Each row was made from one small tree. Brackets hold a mark, then the marks that hang from it, in the order of their numbers. Every link used is in the known rows. Write each row's tree.
Known rows:
[Q_367 Q_307 [Q_328 Q_473]]: [  5.2  -5.9  -8.7  -1.2  -5.3   3.8  15.4 -21.2   1.6  -1.2  42.7   5.3
   4.4  -7.0  12.2   7.1  14.7 -14.8  67.8 -11.2  62.8 -16.1 -46.0]
[Q_600 [Q_164 Q_870] Q_473]: [ 30.6   4.1   6.2 -11.9  -3.6  20.6 -10.1   6.8  -8.1  20.1 -27.7   2.4
   6.9  -4.8   9.7 -28.2   2.9 -14.2 -28.4 -18.2  15.8  14.5  -2.8]
[Q_600 Q_43 [Q_164 Q_870] [Q_473 Q_328]]: [ 40.0   3.6   9.4 -14.8  21.8 -17.1 -17.9   9.1  -2.0  63.6 -43.8  -4.8
   2.3  -1.2  30.7  34.3  -0.2 -23.7   1.7 -13.0  -5.0  17.4  -8.8]
[Q_328 Q_164 Q_367 [Q_473 Q_600]]: [-22.7   0.0  10.1  12.0  -9.2   3.0  -0.4  18.2  -4.0 -39.2  -5.6  -4.7
  -5.7  12.2  -9.4  -2.6 -12.6  26.6 -17.7  14.0 -43.0  10.0  11.7]
[Q_600 [Q_164 Q_328]]: [ -0.1  -9.7 -12.4  -6.8 -25.0   0.2  -5.8  18.2   8.3  19.2  12.6  10.4
  -3.1   0.8 -36.8  -7.8  18.5  -0.7 -10.4 -19.8   3.7  -9.7   2.0]
[Q_600 Q_43 [Q_164 Q_328 Q_870]]: [  9.3   8.0  -4.1 -10.9   5.2 -11.8 -13.2  15.3   8.1  36.2 -13.2   6.3
  -2.2 -12.2  -6.8   8.7   3.9  -8.3 -24.9 -17.3   3.6  -5.8  11.7]
[Q_600 [Q_473 Q_328]]: [ 36.9  -2.4   3.9  -2.9 -12.1  -2.8   2.8 -23.5  -8.3  31.6  -1.4  -8.6
  -1.7  -1.2   3.6   6.9  18.7 -29.6  27.9 -14.7  29.4  12.0 -16.6]
[Q_164 [Q_328 [Q_367 Q_307] Q_473] Q_870]: [ -6.7  41.4 -13.0  -9.3  21.4  10.4  13.3 -30.9   4.1 -17.5  20.5   6.7
  17.2  -6.2   9.7 -10.7 -26.4   6.5  42.1   7.6  58.6  -0.4  10.5]
[Q_164 Q_328 Q_870]: [ 10.8  24.3  -7.6  -3.1  -6.7  17.6  11.4 -19.0   0.2   2.0  16.5   1.6
   5.7 -20.2  -6.9 -26.5  12.0 -18.8 -21.4  -8.6  42.4  -3.2  24.1]
[Q_164 Q_870]: [ 18.3  -1.8   3.6  -6.7 -11.5  30.9   4.2 -21.7  -9.7  -2.3   4.7  -7.4
   6.3 -16.8  -6.6 -43.7  21.4 -18.6 -38.3  -3.6  27.7  -5.4   5.7]
[Q_164 [Q_328 Q_367]]: [ -9.6   6.8  -8.6  -7.2 -25.4   4.1   4.1 -30.2   1.8 -20.6  25.0   0.1
  -2.8  -9.0 -32.5 -30.9   6.3   5.5 -25.3  -7.5  26.1 -12.0  12.0]
[Q_164 [Q_328 [Q_367 Q_307]] Q_870]: [ -8.2   2.3 -19.6  -5.8  17.0  10.8   9.3 -43.3   1.5 -16.7  17.8  12.0
  10.4  -8.2  -1.7 -43.3  -9.5  -1.5 -11.1   4.4  48.6 -10.2  16.0]
[Q_328 Q_367 [Q_473 [Q_600 [Q_164 Q_870]]]]: [-10.5  14.4  14.5  -3.3  -3.0  19.3  -9.6  45.2  -4.1 -24.0 -20.8  -7.2
  15.7   5.2  11.0 -18.8 -18.3  34.1 -30.7  16.9 -38.9  -3.3   8.7]
[Q_473 [Q_328 Q_164 Q_367] Q_600]: [-18.6 -34.6   3.7  11.2  -1.6 -12.7  -0.8   5.1  -2.7  -9.7  -7.7  -4.6
  -8.8  21.0  -2.1  -3.6   5.4   9.0 -52.6  29.0 -74.2   5.0  19.2]
[Q_328 Q_164 Q_367 Q_473]: [-14.3   9.3   8.7  -8.4  -8.8   9.3   2.1 -13.3  -3.7 -32.1   1.6  -4.7
  -5.8   9.1 -10.4  -0.9  -0.1  14.1 -12.5   6.5 -11.4   9.4   3.9]
[Q_164 [Q_328 Q_367] Q_870]: [ -5.0  28.5  -3.6 -13.1  -5.4  14.8   7.9 -30.4   0.0 -21.9  14.1  -0.7
   7.5 -15.3  -5.1 -39.2  -2.9   1.0 -50.0   2.5  31.1  -8.2  29.9]
[Q_600 Q_43 [Q_164 Q_328]]: [  3.1 -12.7  -8.2  -6.7 -14.8 -23.4 -13.6  18.8  10.9  41.3  -3.4   8.2
 -11.6  -6.6 -35.2  18.1   9.2  -3.3   3.1 -29.1  -2.2 -11.5  -5.5]
[Q_164 [Q_328 [Q_473 Q_600]] Q_870]: [  0.7  53.2   0.5  14.2  -0.2  11.9  12.8  22.7   2.1  -9.2  10.5  -4.1
   9.8 -15.5   6.8   6.2 -11.0   1.2  27.7   2.8  22.3   2.8  25.4]
[Q_367 Q_307 Q_328]: [  4.5 -41.6 -15.0   2.1 -12.0   1.7  12.7 -34.5  -0.2  -1.0  39.6  10.7
  -0.7  -7.8  -3.1 -27.4  27.9 -23.4  16.5 -13.8  52.7 -23.9 -37.2]
[Q_367 Q_307 [Q_328 [Q_164 Q_870] Q_473]]: [ -5.2   7.8  -7.9  -1.2  31.0   8.4  19.3 -17.4   1.4  -7.5  20.6  14.4
   3.9   0.7  45.5  16.4   1.2 -21.7  24.4   7.2  40.0   5.1  -7.2]

Which tree is each row?
[  0.1  20.1  14.7  15.5  22.2  -7.6  -5.6  23.6  -1.4   3.5 -31.8  -7.7
  -7.9  -6.1  16.0  30.9 -12.3  -4.9  -7.4   7.2 -32.1  17.0  17.0] | [Q_328 [Q_164 Q_870] [Q_473 [Q_600 Q_43]]]
[ -1.4  -7.7  -4.4  -6.3  -2.8  12.6   2.6 -30.5  -2.6 -23.8  17.0  -0.2
   7.9   0.6 -14.5 -22.8  -8.1  12.0  48.6   1.4  36.2  -8.7 -25.7] | [Q_328 [Q_367 Q_307] Q_473]
[-10.1 -51.6 -13.5  -2.9  19.9 -10.5   2.4 -37.0   0.9   5.9   4.7   8.5
  -4.9  25.9   0.8  -5.0   8.7  -6.7  -5.3  24.0 -25.0   3.8  -1.7] | [Q_473 [Q_328 Q_164 [Q_367 Q_307]]]
[ -7.8  -0.9   7.1  20.9 -11.4   5.4   3.3  28.4  -2.1 -15.4  -4.7  -3.4
  -9.1   7.6 -10.6  12.0   1.9   4.6  11.8   1.8 -31.9  12.1   6.7] | [Q_328 Q_164 [Q_473 Q_600]]
[-12.8  35.4   4.7  11.8  -6.7 -26.8  -4.3  10.7   6.2 -12.4   2.0  -7.9
  -6.6 -12.5 -16.7  28.4 -27.3  21.9  33.0  -8.4  -5.5  -5.4   5.3] | [Q_164 [Q_328 Q_367 [Q_473 [Q_600 Q_43]]]]
[  5.3  26.4   8.2  -4.7   7.8  22.7   5.4  -2.6  -5.2  -5.9  -6.6  -3.8
   1.8  -1.5  15.8   5.0   2.2 -12.0  -8.3   6.4   8.6  18.1  17.2] | [Q_328 [Q_164 Q_870] Q_473]
[ -2.7  -0.2  11.2  21.8   1.4 -18.9  -8.7  26.2   0.8   5.6 -20.6  -5.6
 -18.4  -0.5  -8.3  37.6  -4.4   2.0  22.5  -7.5 -37.4  10.5  -2.1] | [Q_328 Q_164 [Q_473 [Q_600 Q_43]]]
[  5.6 -26.3   4.4   6.9 -10.6  20.3  -9.9  44.4  -4.5   1.3 -19.5   0.5
   7.6  -0.9  -4.8 -36.0   7.9   5.7 -54.0   3.6 -40.3  -8.2  11.2] | [Q_473 [Q_600 [Q_164 Q_870]]]
[ -0.7  -5.8  12.4   6.1 -13.9 -25.9 -10.0  55.3   7.7  17.7  -4.4  -2.2
  -5.9  -4.3   8.0  45.9   1.1  10.6  21.0 -15.6 -23.9 -15.3 -36.2] | [Q_367 [Q_328 [Q_473 [Q_600 Q_43 Q_164]]]]
[  6.6 -10.6  12.5  10.6 -13.4 -15.2 -21.6  56.2   3.2  24.3 -24.2  -5.9
  -6.1  -1.7 -19.7  31.0  -4.3  15.1  31.8 -15.6 -39.0  -5.1 -24.1] | [Q_328 [Q_473 [Q_600 Q_43 Q_164]]]
[ -6.2 -49.0  -8.9  14.1   4.0  -8.1  -0.1 -15.5  -2.2  -2.5   6.9  -0.8
   5.1  13.1  -5.7 -20.2   0.5   5.4  13.0  21.9 -24.2 -13.2 -11.6] | [Q_473 [Q_328 [Q_367 Q_307]] Q_600]
[ 42.5  -0.4   6.7  -2.9   0.1 -26.3  -7.1 -25.2  -4.3  50.4 -19.1 -11.3
 -10.9  -8.2   5.3  32.1  11.4 -32.1  38.9 -23.8  21.8  12.8 -25.1] | [Q_600 Q_43 [Q_473 Q_328]]
[-13.3 -32.4   7.8  12.1  12.0 -35.5 -11.5   4.9   0.5   8.4 -23.8  -6.6
 -17.1  14.4  -0.1  23.7  -2.2   5.2 -41.9  20.8 -78.4   5.2  12.0] | [Q_473 [Q_328 Q_164 Q_367] [Q_600 Q_43]]
[-17.6 -50.5 -12.6  -0.1   6.3   4.2  -2.2 -37.1  -1.9 -22.1   4.2  12.3
  -7.9  13.9 -20.3 -37.5   4.7   1.9 -23.7   9.0  -7.0   0.3  -3.1] | [Q_328 Q_164 [Q_367 Q_307]]
[ 12.2  14.4   8.6 -11.6  25.8   0.2   1.8 -30.1  -9.5  -0.6 -26.3  -5.9
   1.2  11.1  41.5   0.7  -6.8 -14.4 -43.2  17.4 -11.3  31.3  25.5] | [Q_600 [Q_473 [Q_328 [Q_164 Q_870] Q_367]]]
[-10.1  23.4  10.0  14.9  10.4   6.5  15.7  22.4  -1.7 -20.4   6.1  -0.6
   0.1  -3.4  43.2  19.4  -0.1  -6.5 -18.9  13.2 -10.2   5.7  12.3] | [Q_367 [Q_328 [Q_164 Q_870] [Q_473 Q_600]]]
[  2.3 -44.6 -12.4  -8.2   3.5  -1.9   2.5 -41.1  -1.8   8.9  15.5   0.8
   4.5  12.0  -6.9 -21.3   9.2  -3.5  16.2  15.0  11.2 -11.6 -18.6] | [Q_473 [Q_328 [Q_367 Q_307]]]
[-18.6  23.2  13.7   8.7  11.3  15.2   1.1  15.2  -6.7 -39.2 -18.2  -5.7
   3.3   5.8  18.6 -12.7 -19.5  18.6 -39.6  27.2 -37.6  13.4  32.1] | [Q_328 [Q_164 Q_870] Q_367 [Q_473 Q_600]]
[ -8.9  40.3  -1.3 -10.6 -21.0   3.5   9.7 -19.4   3.6 -20.2  26.5  -5.7
   2.4  -7.1 -18.4   2.5  -9.0  13.0  27.5  -7.1  34.6  -4.6   5.1] | [Q_164 [Q_328 Q_367 Q_473]]
[-10.0 -48.2 -17.0   5.1   4.3  -5.8  11.7 -26.1   2.1  -4.8  29.6  19.8
 -11.5   6.4   5.3  -9.5  26.4 -22.1  -3.6  -5.7  21.0  -9.4 -20.7] | [Q_367 Q_307 [Q_328 Q_164]]
[-16.4 -15.1  -6.9  -2.7  11.2   3.9   3.0 -24.5  -1.4 -24.6   6.4   8.3
  -2.6  15.7  -7.8  -3.7 -10.4   9.7  24.8   8.3   4.3   5.4 -10.2] | [Q_328 Q_164 [Q_367 Q_307] Q_473]
[ -9.6   8.0  11.9   9.3 -25.7  11.8  -2.1  10.6  -5.3 -38.3   3.9 -14.4
   4.1  -2.7 -17.0 -20.6  -9.4  26.7   3.8   7.6 -11.4  -7.1  -5.6] | [Q_328 Q_367 [Q_473 Q_600]]
[ -4.5   1.9  -6.6   9.8  -6.9   7.4  -1.8  45.6   5.3   8.6  -5.4   8.5
   5.8  -3.7  -4.9 -17.8   0.2   4.9 -40.3  -1.7 -25.3  -5.8  27.8] | [Q_473 [Q_600 [Q_164 Q_328 Q_870]]]
[-13.0   5.7  -3.6  -7.2  32.1  18.3   4.4 -25.1  -3.2 -28.1  -4.9   6.6
   7.4   9.5  20.5 -12.7 -17.8   5.6   3.4  21.0  10.6  12.3   9.9] | [Q_328 [Q_164 Q_870] [Q_367 Q_307] Q_473]
[-14.9  25.9  -3.3 -17.5 -18.8  -1.3  -3.2  17.0   8.2  -6.3  11.6   1.7
   5.3   6.8 -18.7  13.2 -11.4  25.5  13.9  -7.5  -1.4  -6.1   0.5] | [Q_600 [Q_164 [Q_328 Q_367 Q_473]]]
[ -9.8 -29.5  -8.5  12.5  -3.6  -6.1   3.4  43.4   7.0   3.5  18.4  13.7
   5.8   9.2   8.5  12.6   1.7   8.6  52.6  -4.6  -4.7 -18.3 -39.8] | [Q_367 Q_307 [Q_328 [Q_473 [Q_600 Q_164]]]]
[ 10.5  59.2  -1.9  -6.6  -1.5  17.8  14.5  -6.0   2.3   1.3  18.7  -3.7
  10.5 -16.9   6.6   5.3  -1.8 -10.7  31.1  -6.5  54.5   2.7  17.4] | [Q_164 [Q_328 Q_473] Q_870]
[ 14.4 -25.1   7.0   3.1  14.5 -16.2 -17.9  44.2   1.2  49.8 -35.8  -7.5
   2.6   3.7  17.1  22.8   4.5  -4.7 -24.3  10.3 -61.2  -3.1   2.3] | [Q_473 Q_328 [Q_600 Q_43 [Q_164 Q_870]]]
[ 26.8   1.4  10.7 -11.2   0.9 -26.8 -13.7 -38.0  -6.2  25.4 -21.4 -13.4
  -7.4  -4.7   8.8  21.1  -4.1 -13.5   9.4 -12.2   7.7  10.7 -18.9] | [Q_600 Q_43 [Q_473 [Q_328 Q_367]]]
[  5.3  23.4  -2.3  -9.0  -8.8 -22.2 -11.6  28.6  12.8  37.6  -1.7   2.6
  -6.5  -5.9 -21.5  53.8  -3.6   4.2  48.8 -27.1   5.7  -3.4 -12.9] | [Q_600 Q_43 [Q_164 [Q_328 Q_473]]]
